(in the rows, 128 means zero)
Known rows, with every step that occurs
F, T, D: [135 138 102 169 151 117 170 141 129 102 134  98 133 131 126 124 106 174
 113 141 106 127 137 148 117 134 159 137 120 107 111 123 124 145 137 124
 142 143 100 156 126 147 108 153 145 157]
M, S, E, T: [160 120 118 141 124 146 181 130 147 147 111 167 153  98 157 130 149 107
 113 161 129 111 117 197 119 175 179 113  98 166 147 130 154 124 171 145
  92 115 122 150 145 152 117 151 145 139]
A, D, J, E, T, F, B: [199 157 114 165 170 135 163 134 124 133 145 115 192 153 162 104  89 138
  95 103 148  78 150 155 164 104 166 147  88 110 150 159 185 144 182 186
  97 183 157 200 149 145 100 146 170 173]
K, J, E, T, P: [170 168 110 133 132 151 139 152  91 115 126 117 162 120 154 152 113 129
 117 136 159  89 122 127 172 118 128  74 112 114 138 152 187 137 185 131
  57 149 143 188 165 128  83 125 154 167]
M, S: [130 116 160 132 113 114 139 126 160 155 126 142 142 106 135 128 132 124
 126 140 145 139 109 152 117 159 151 117 128 149 154 119 143 113 128 135
 125 117 124 112 146 129 127 146 125 136]
F, J, E: [154 137 138 126  97 158 161 134 117 117 144 132 146 151 122 148 112 135
 105  67 153 130 126 123 138 130 128 124 110 107 132 174 154 135 206 154
  86 140 140 186 129 120 116 115 155 146]
G, P: [119 127 106 113 111 111 103 144 145 143 149 116 132 126 120 138 140 132
 129 138 120 133 121 107 133 121 110 110 122 134 123 137 140 106 115 153
 109 137 109 106 154 114 142 146 126 135]
F, A: [133 108 129 130 139 124 151 126 111 113 111 145 125 129 133 136 132 121
 135 123 116 131 107 140 108 124 143 118 134 141 121 151 130 144 125 117
 139 116 111 124 142 123 104 109 129 133]
P, T, F, A, E: [168 136 110 123 134 170 192 110 119 112 115 149 152 150 163 124 112  90
 141  86 100  88 120 161 138 139 152 106 102 155 108 146 141 120 156 146
 114 169 122 146 133 122  92 120 135 139]
F, B: [115 127 150 125 148 118 137 127 114 116 123 131 127 121 123 119 106 124
 114 119 129 164 114 137 130 112 139 145 123 124 139 148 142 134 114 130
 136 147 120 136 115 124 135 144 132 116]
K, J, F, A, E, B: [146 104 127 117 110 186 182 115 105 135 111 133 151 135 151 132 123  99
 120  90 124  82  84 121 152 102 118 114  93 137 168 191 184 156 186 152
  91 127 137 182 106  67 105  73 154  81]
R, S, E, B, F: [171 130 111 164 102 147 190 139 163 126  84 150 160 118 161 120 129  74
 119 136 119 120  88 118 136 116 124 130  80 149 179 115 156 172 165 171
  99  99 140 165 122  81 136 124 112 110]
J, E: [159 148 136 123 116 148 140 141 113 127 146 128 142 145 131 126 120 127
 123 112 129 119 126 123 124 137 124 112 116 123 138 156 124 135 179 147
  94 134 135 144 140 119 125 108 139 141]
R, S, E, A: [172 118 107 168 150 144 201 126 126 120  97 172 133 122 158 136 161 102
 136 137 113 108  86 141 124 126 136 112  86 171 119 133 133 162 168 134
  86 101 119 132 156 105 110 109 141 134]
D, J, F, T, P, S, R: [143 193 100 171 150 118 146 119 132 134 133 120 155 155 161 135  99 137
 100 121 131  62 123 144 161 157 162  97  99 109 176 125 211 129 157 145
 105 196 129 151 122 130 122 139 125 155]
F, J, K: [130 132 133 132 107 140 176 118 122 136 141 137 136 138 117 161 103 149
 108  82 174 140 130 134 152 130 129 143 117  88 113 175 149 131 177 138
 122 111 156 177 139 140 123 135 132 111]
G, E, S, P, T, F: [202 150 115 150 117 151 158 120 120 118 127 135 125 143 191 148 112 102
 114 109 126  77  79 157 162 133 149  97  69 100 142 104 153 109 156 155
 120 136 129 145 141 137 102 122 134 134]
E, J: [129 110 125 142 109 143 133 136 127 130 123 127 143 112 124 157 131 121
 132  89 152 115 136 132 154 113 128 126 115 122 134 133 144 144 134 121
 103 105 156 149 123 134 104 141 152 134]
M, S, R: [123 112 147 138 153 124 149 125 157 167 118 141 140 116 145 113 119 121
 102 132 125 124  88 148 116 172 186 117 125 135 173 121 134  91 127 139
 133 114 114 101 128 140 161 163 135 128]
G, R, S, P, T, F: [156 142 108 162 173 131 151 149 165 117 105 145 144 155 166 159  80  90
 102 104 104  93  95 121 193 168 166 115  71 144  97  89 169 104 126 164
 118 139 132  97 130 136 121 167 117 142]
D, J: [136 154 117 137 131 123 113 121 121 158 130 110 150 143 141 132 124 123
 119 116 138 109 127 125 134 117 117 133 141 131 117 128 160 134 121 139
 113 135 142 148 135 138 124 134 146 140]
T, D, A, E, S, P: [194 128  87 175 177 116 161 104 145 163 143  99 154  74 184 142 119 122
 132 144  76  93  41 147 107  84 155 117  73 102 123 126 114 122 189  94
  88 143  92 163 151 125 111 126 169 106]
J, E, S: [191 151 136 139 109 145 159 139 112 134 137 160 152 130 146 147 126 131
 136 110 137 114 100 141 112 125 125  98 117 113 169 137 141 147 190 137
  83 123 126 163 145 121 102 106 134 129]
F, T, P, S, E: [148 191 121 169 126 124 176 107 106  90 118 151 125 110 164 154 130 111
 128 159 107 123 134 161 128 144 145  86  86 155 139 136 167 142 182 119
  98 186 115 151 131 137 110 141 132 176]
F, A, M, S: [157  75 163 158 118  97 151 103 138 137 115 174 135 100 127 129 112 120
 115 110 113 121 105 159  95 135 149 134 156 171 157 120 158 137 132 152
 131  91 109  96 122 134  88 115 117 130]
D, T: [130 145 120 110 154 138 125 144 129 130 123 126 157 149 139 132 112 141
 135 143 124 120 112 138 134 130 142 124 145 109 111 128 140 126 126 122
 117 145 125 146 136 143 113 133 108 149]
E, B, F, J: [144 111 121 135  74 158 174 133 138 108 117 119 162 126 125 136 107 106
 109  84 164 130  94 109 144 106 114 156 108 103 180 130 190 159 157 157
 132 118 134 197 107  82 129 125 113 103]
M, S, P: [138 105 156 144 126 101 129 112 165 155 128 118 117  87 152 147 117  98
 103 144 147 136  83 153 118 156 155 114  97 134 144 110 141 107 155 130
 114 119 123  99 154 131 160 160 144 122]
F, A, M: [154  86 129 156 133 114 143 105 107 110 116 158 120 123 121 128 110 125
 121 101  95 109 121 133 109 103 122 143 155 150 131 130 141 153 132 142
 134 102 113 112 102 133  88  95 120 122]
M, S, P, T, F, A: [163 112 160 132 137 134 169 111 150 114 109 140 129 125 174 155 103  87
 119 125 145 106  83 176 137 180 181 108  71 149 128 104 165 109 146 139
 131 141 121 107 177 128 123 144 149 142]
E, T, P, S, R: [150 160  87 171 180 130 150 138 105 108 115 157 150 119 158 151 115 115
 139 158 118  83 102 145 150 158 176  83 105 117 150 102 173 120 148  99
 112 161 119 124 124 145 113 153 110 171]
P, T, D, J, E: [168 204 117 139 150 174 142 158  85 127 164  83 163 166 156 150  91 144
 114 105 124  82 131 118 150 149 140 131 107 112  81 136 143 141 161 144
  98 149 141 193 146 135 106 128 191 185]
J, F, A, E, S, R: [173 108  87 142 145 151 207 113 145 167 113 169 151 126 174 114 124 110
 113  83  89  71  69 169 103 122 181 101 102 111 191 173 135 131 188 144
 102 126 101 148 111 105 116 103 122  83]
K, J: [115 126 146 122 128 149 121 127 108 139 108 126 128 129 124 150 121 124
 114 117 148 126 132 115 152 121 116 116 137 124 132 143 156 108 132 134
 108 119 149 146 127 128 126 122 163 129]
A, F, T, D, J, E: [179 163  88 172 116 122 170 128 141 150 168  82 191 154 150 119  82 160
  84  98 116  78 152 147 123 132 150 127 126  82 120 148 172 162 200 182
  89 164 126 195 136 138  99 124 160 161]
F, A, M, S, E, T, D: [189  87 106 191 154 123 210 121 139 125 110 171 151  93 159 125 116 131
 101 145  79  85 125 185  91 144 195 144 109 168 127 135 146 159 178 152
 118  84  96 150 125 157  73 134 145 156]
E, S, R: [151 127 113 149 165 137 158 125 123 149 113 157 135 120 156 133 123 130
 121 120 115 110  81 149 116 131 165 112 123 102 174 110 134 119 136 122
 126 111 110 135 112 140 141 144 132 109]
T, P: [129 160 123 131 132  98 120 123 137 117 133 104 132 107 158 123 123 130
 132 149 134 123 122 114 142 102 128 110 116 126 128 125 140 140 124 111
 128 156 119 136 146 116 116 149 112 148]
T, P, S, E, A, F, J, K: [174 156 114 162  84 143 233  82 112 122 153 172 162 109 173 179 117 101
 121  91 157  87 115 141 143 126 135 108  65 106 126 194 204 160 252 135
  92 142 154 182 160  97 104 105 109 124]
F, T, D, A: [148 132 105 159 181 116 157 138 129 107 140  93 156 123 127 118 115 189
 130 163  85 116 101 151 121 127 160 146 118 119 114 122 126 133 119 107
 132 156  87 165 152 146  84 118 162 142]
A, E, B, F, T, D, J: [178 156  59 189 116 140 202 128 132 144 136  66 197 122 157 105  91 112
  97 111 103  92  91 136 118  96 127 139 120 111 155 132 174 175 168 167
 107 157 109 210 109 106 113 153 135 131]
J, E, S, R: [182 146 121 146 151 155 169 138 108 147 128 157 150 137 157 130 114 129
 113 103 115 100  78 142 113 141 162  97 111  97 184 138 133 127 188 142
  93 118 116 151 126 130 139 120 144 121]
T, P, G, F, J, K: [155 172 133 140 118 135 172 123 147 115 134 124 148 160 128 131 105 146
 102 101 185 115 119 152 155  95 115 144 104  60 145 209 177 133 139 134
 155 124 180 197 162 104 110 168 109 113]
S, E, B, F, T, P, G, R: [167 171 103 163 125 163 185 133 139  63 106 114 172 117 165 102 104 101
  82 144  72 101  82 148 145 122 137 133 105 144 188 177 196 173 128 160
 145 138 105 175 103  82 120 174  97 104]

Rows
[167 156  87 183 157 159 188 145 106 107 122 166 145 125 151 159 129 123
 136 162  98  90 153 157 119 166 174 122  73 134 110 129 142 139 191 117
 109 131 131 163 125 152 108 130 147 181]  P, S, E, T, D
[107 121 166 102 124 148 134 134 130 133 115 127 133 140 119 126  97 132
  88  92 160 131 138 121 169 116 133 145 105 108 174 178 183 120 134 159
 111 143 152 163 115 102 133 114 152  92]  K, J, F, B
[204 135 106 140 139 174 189  85 144 133 128 139 165 113 186 166 106  97
 128  73 126  80  53 174 165 112 150 115  55 108 131 115 185 100 209 127
  68 188 120 201 144 128  95 126 180 105]  D, A, E, S, P, T, F, J
[170 101 137 185 158  92 159 114 157 131 142 124 164  95 122 109  97 184
 110 151  82 108 101 166 111 136 165 159 140 148 149  93 154 127 128 139
 125 130  85 136 129 160  66 126 147 139]  F, T, D, A, M, S
[142 175  97 175 172 105 174 132 113 121 116 144 138 160 141 125 101 119
 108 143 117 103  95 153 125 144 166  85 101 102 181 130 176 106 126 133
 149 179 117 136 121 140 122 160  97 166]  G, F, T, P, S, R
[158 113 133 143  71 187 127 143 157 112 132 128 149 157 122 118 144 140
 107  68 139  65 139 154 179 123 122 139 112  94 176 197 153 142 136 156
 115  85 185 155 114  96  79 103 144 106]  P, G, E, J, F
[160  70 159 142  96 106 155 112 174 143 125 170 139 118 126 114 111 131
 102 100 123  91 126 157 110 145 152 147 130 158 185 136 170 143 148 176
 128  97 124 105 121 110  88  91 101 103]  J, F, A, M, S
[166 145  91 151 134 146 164 143 147  87 110 136 163 154 129 127 124 139
 107 118 169  90 116 180 153 102 131 132 114  77 147 166 206 138 125 124
 139 142 152 207 143 114  79 173 121 142]  E, T, P, G, F, J
[182 181 111 153 177 152 138 133 124 111 110 132 167 143 192 112 117 151
 124 146  91  73  41 165 144 103 169  87 149  70 172 159 150 120 113 111
 131 131 112 154 127 128  89 157 103 148]  D, T, P, G, E, S, R
[137 114 120 130  76 131 181 101 158 158 154 138 162 132 126 154  88 140
  95  61 171 120 145 140 153 126 137 146 122  65 121 173 171 133 198 164
 120 115 166 177 130 128 120 124 116  89]  A, F, J, K
[153 157  98 129 179 171 158 130 111 129 152  93 164 119 156 125 109 140
 145 133  67  89  84 138 142 125 155 136 103 137  81 137 107 111 137 103
 107 165 105 174 134 130  87 119 178 139]  P, T, D, A, E
[160 129 124 115 157 131 163 136 144 111 100 148 171 177 155 116 110 137
 144 128 119  97 122 146 126 128 165 120 123 121 121 139 158 131 134 137
 133 157 118 142 163 134  90 117  95 155]  D, T, F, A
[183 135  65 175 164 134 202 158 181 134  87 194 184 156 165 116 120 106
 104 129  81  77 136 147 167 159 187 115  77 171 126 126 173 127 155 184
  99 127 126 136 128 154  92 158  97 152]  G, R, S, E, T, F
[158 152  65 172 167 126 147 153 123 141 136  96 173 138 146 134 115 153
 118 143 128  78 137 143 138 127 156 142 127 108  91 111 159 149 130 127
 116 129 128 181 144 160  93 153 153 170]  E, T, D, J
[135 123 127 153 163 144 107 127 141 102 122 121 120 126 134 143 104 105
  87 118  88 114  86 138 144 144 140 142 122 121 117 163 147 113 118 129
 144 106 130  91 112 120 153 166 135  99]  S, P, G, R
[194 133 101 140 102 145 164 118 109 158 166 120 189 153 151 127 124 108
 111  81 139  63 104 127 122 121 113 117 128 117 135 158 186 165 196 170
  72 137 137 160 162  96 103  77 142 123]  D, J, E, A, F
[171 114 106 138 122 129 189 100 150 134 113 148 156 142 159  98 125  98
 136  93  99  97 124 146 113 110 149 106 105 149 135 164 134 127 173 151
 116 158 117 130 138 117 104 116 114 133]  T, F, A, E
[173 135 118 153 105 126 149 132 112 142 127 152 136 129 156 132 138 132
 126 120 114 113  84 146 121 108 133 100 133 113 161 141 131 130 132 142
 122 103 117 146 125 133  84 105 112 132]  G, E, S
[176 125  97 147 111 150 210 131 148 122 130 158 174 161 129 144 104 154
 116  87 185  92 156 164 174 142 154 142  91  81 125 146 186 131 196 159
 114 131 166 195 158 156  95 141 110 121]  E, T, F, J, K
[130 140 126 124 148 158 120 125 103 102 134 104  99 119 153 171 107  96
 112 127 130 118  92 145 158 154 136 121  93 117  91 103 133 118 142 117
 117 139 132 128 130 135 145 143 168 123]  S, P, T
[188 102 137 174  74 139 208 101 152 121 111 154 159  89 143 104 106  94
  77 128 106 113  99 171 109 138 134 150 116 166 224 108 192 167 178 201
 113 107 109 160  87 115 121 132 114  96]  A, M, S, E, B, F, T
[176 145 127 168 157 107 174 103 134 162 137 117 162 152 168 123  97 145
 117 106 150  80 148 139 146 102 155 148 105 116 117 180 148 140 158 162
 147 125 169 164 181 141 103 123 142 146]  T, F, A, D, J, K
[194 132  82 173 139 139 202 136 182 125  82 185 164 147 167 114 142 110
 130 144 122  80 151 167 157 146 165 111  70 153 134 101 161 140 181 167
  82 137 142 153 151 146 100 142 124 152]  R, S, E, T, F
[162 122  77 153 190 131 148 157 129 117 136 109 174 122 135 122 128 172
 145 174  96  87 103 148 134 128 166 147 110 118 106 111 131 133 120  95
 122 133 101 170 161 149  72 114 150 144]  E, T, D, A
[205  82 127 201 184 130 128 113 170 105 133 126 159  81 136 129 109 151
 111 166  92  67  72 192 128 139 164 173 117 118 139  94 168 125 142 111
 115  96 119 121 145 146  88 143 170 112]  E, T, D, A, M, S, P, G
[207  69 138 199 138 126 184  99 136  99 118 154 126 126 115 120 119 111
  79 127 131  87  52 216  97 136 121 146 122 122 185 123 197 140 141 157
 136  93 120 104 137 116 109 145 132  91]  E, A, M, S, P, G, F, T
[166 125 101 142  65 168 224 112 134 147 139 121 180 117 137 136  92  92
 101  60 161 123  82 124 147 101 112 141 102  89 167 184 169 156 215 171
 104 114 154 211 114  90 130 131 101  71]  A, E, B, F, J, K
[158 118 101 176  96 153 203 139 182 127  94 158 150 129 143 151 136 128
  99  87 139  92 149 177 174 141 153 120  64 140 160 143 166 171 192 168
  54 117 156 181 122 128  85 130 163 126]  R, S, E, J, F, T
[179 169  95 182  88 133 199 111 117  97 123 127 177  96 158 139 103  75
 138 133 117 111  77 137 133 113 112  81 106 134 195 119 201 165 185 139
  97 191 111 165 109  83  98 137  80 142]  A, E, B, F, T, P, S
[146 115 117 176 150 100 131 127 161 133 104 131 113 110 149 158 116  98
 119 134 135 132  84 128 146 127 135 111  92 122 113  92 132 134 155 130
  93 115 135 101 145 125 140 149 140 129]  R, S, P
[146 165  99 181 134 111 171 129 135 104 108 132 153 119 146 132  88 105
 105 133 119 111 105 143 128 154 163  85 123 107 196 112 175 116 144 138
 127 172 109 125 126 128 129 156  84 159]  B, F, T, P, S, R
[158 135 117 130  93 168 176 128 134 122 114 126 150 117 158 107 129  77
 110 134 114 115 103 121 123 116 122 146  82 138 184 142 150 162 165 164
 124 113 131 176 116  86 156 118 118  95]  S, E, B, F
[147 124 130 131 102 136 165 115 167 118 120 140 150 158 133 123 115 136
 115  74 160 113 162 126 153 119 138 142  96 110 140 133 174 119 166 157
 131 156 144 167 127 124 120 140 127 139]  T, F, J
[178 149 151 134 108 164 151 136  90 144 118 158 152 129 142 168 118 127
 121  98 155 111 105 131 137 119 115  86 122 110 172 152 168 126 192 143
  63 112 145 180 143 121 103 101 169 132]  K, J, E, S
[148 154  96 153 100  92 156 132 157 102 117  92 154 103 143 115 101 123
 101 139 137 130 121 147 130 111 131 104 133 112 171 119 162 144 127 146
 125 165 107 155 153 115 103 157  84 144]  B, F, T, P
[195 113  92 162 160 136 221  96 145 157  97 176 164 134 186 102 119  99
 128  86  88  77  78 167 100 113 185  92 101 123 182 145 138 119 180 145
 113 144  98 139 123 128 118 132 119 112]  T, F, A, E, S, R
[199 157  91 192 122 134 181 127 146  97 101 125 162 122 170  96 113 132
  83 123 101  91  55 186 124 111 158  88 150  71 229 154 163 129 118 152
 137 122 101 155 126 114  93 161  94 124]  B, F, T, P, G, E, S, R
[163  92 160 154 142 119 153 121 162 128  97 146 123 133 140 130 127  86
 101 138 143 120  55 197  89 146 154 125 103 118 166 168 157 112 115 131
 159  90 139 107 175 102 133 152 141 109]  M, S, P, G, F, A
[147 145 153 118 114 169 131 140  93 136 127 128 141 146 126 148 112 124
 107  98 150 117 131 108 149 131 112 100 122 119 143 168 155 116 182 153
  74 125 157 162 141 121 122  99 174 142]  K, J, E
[177 121 102 178 118 130 158 128 102 142 125  86 169 133 174 108 111 100
  97 108 110  83  63 112 130  71 132 140 127 129 170 181 156 167 119 183
 152  97 131 182 128  93  81  91 131 149]  G, E, B, F, A, D, J
[154 135 134 117 140 159 170 129 115  87 110 149 140 166 149 135 113 118
 144 108 125  95 132 151 145 153 153 123 103 146 113 123 150 129 119 137
 146 150 125 139 151 126  93 112 133 145]  P, T, F, A
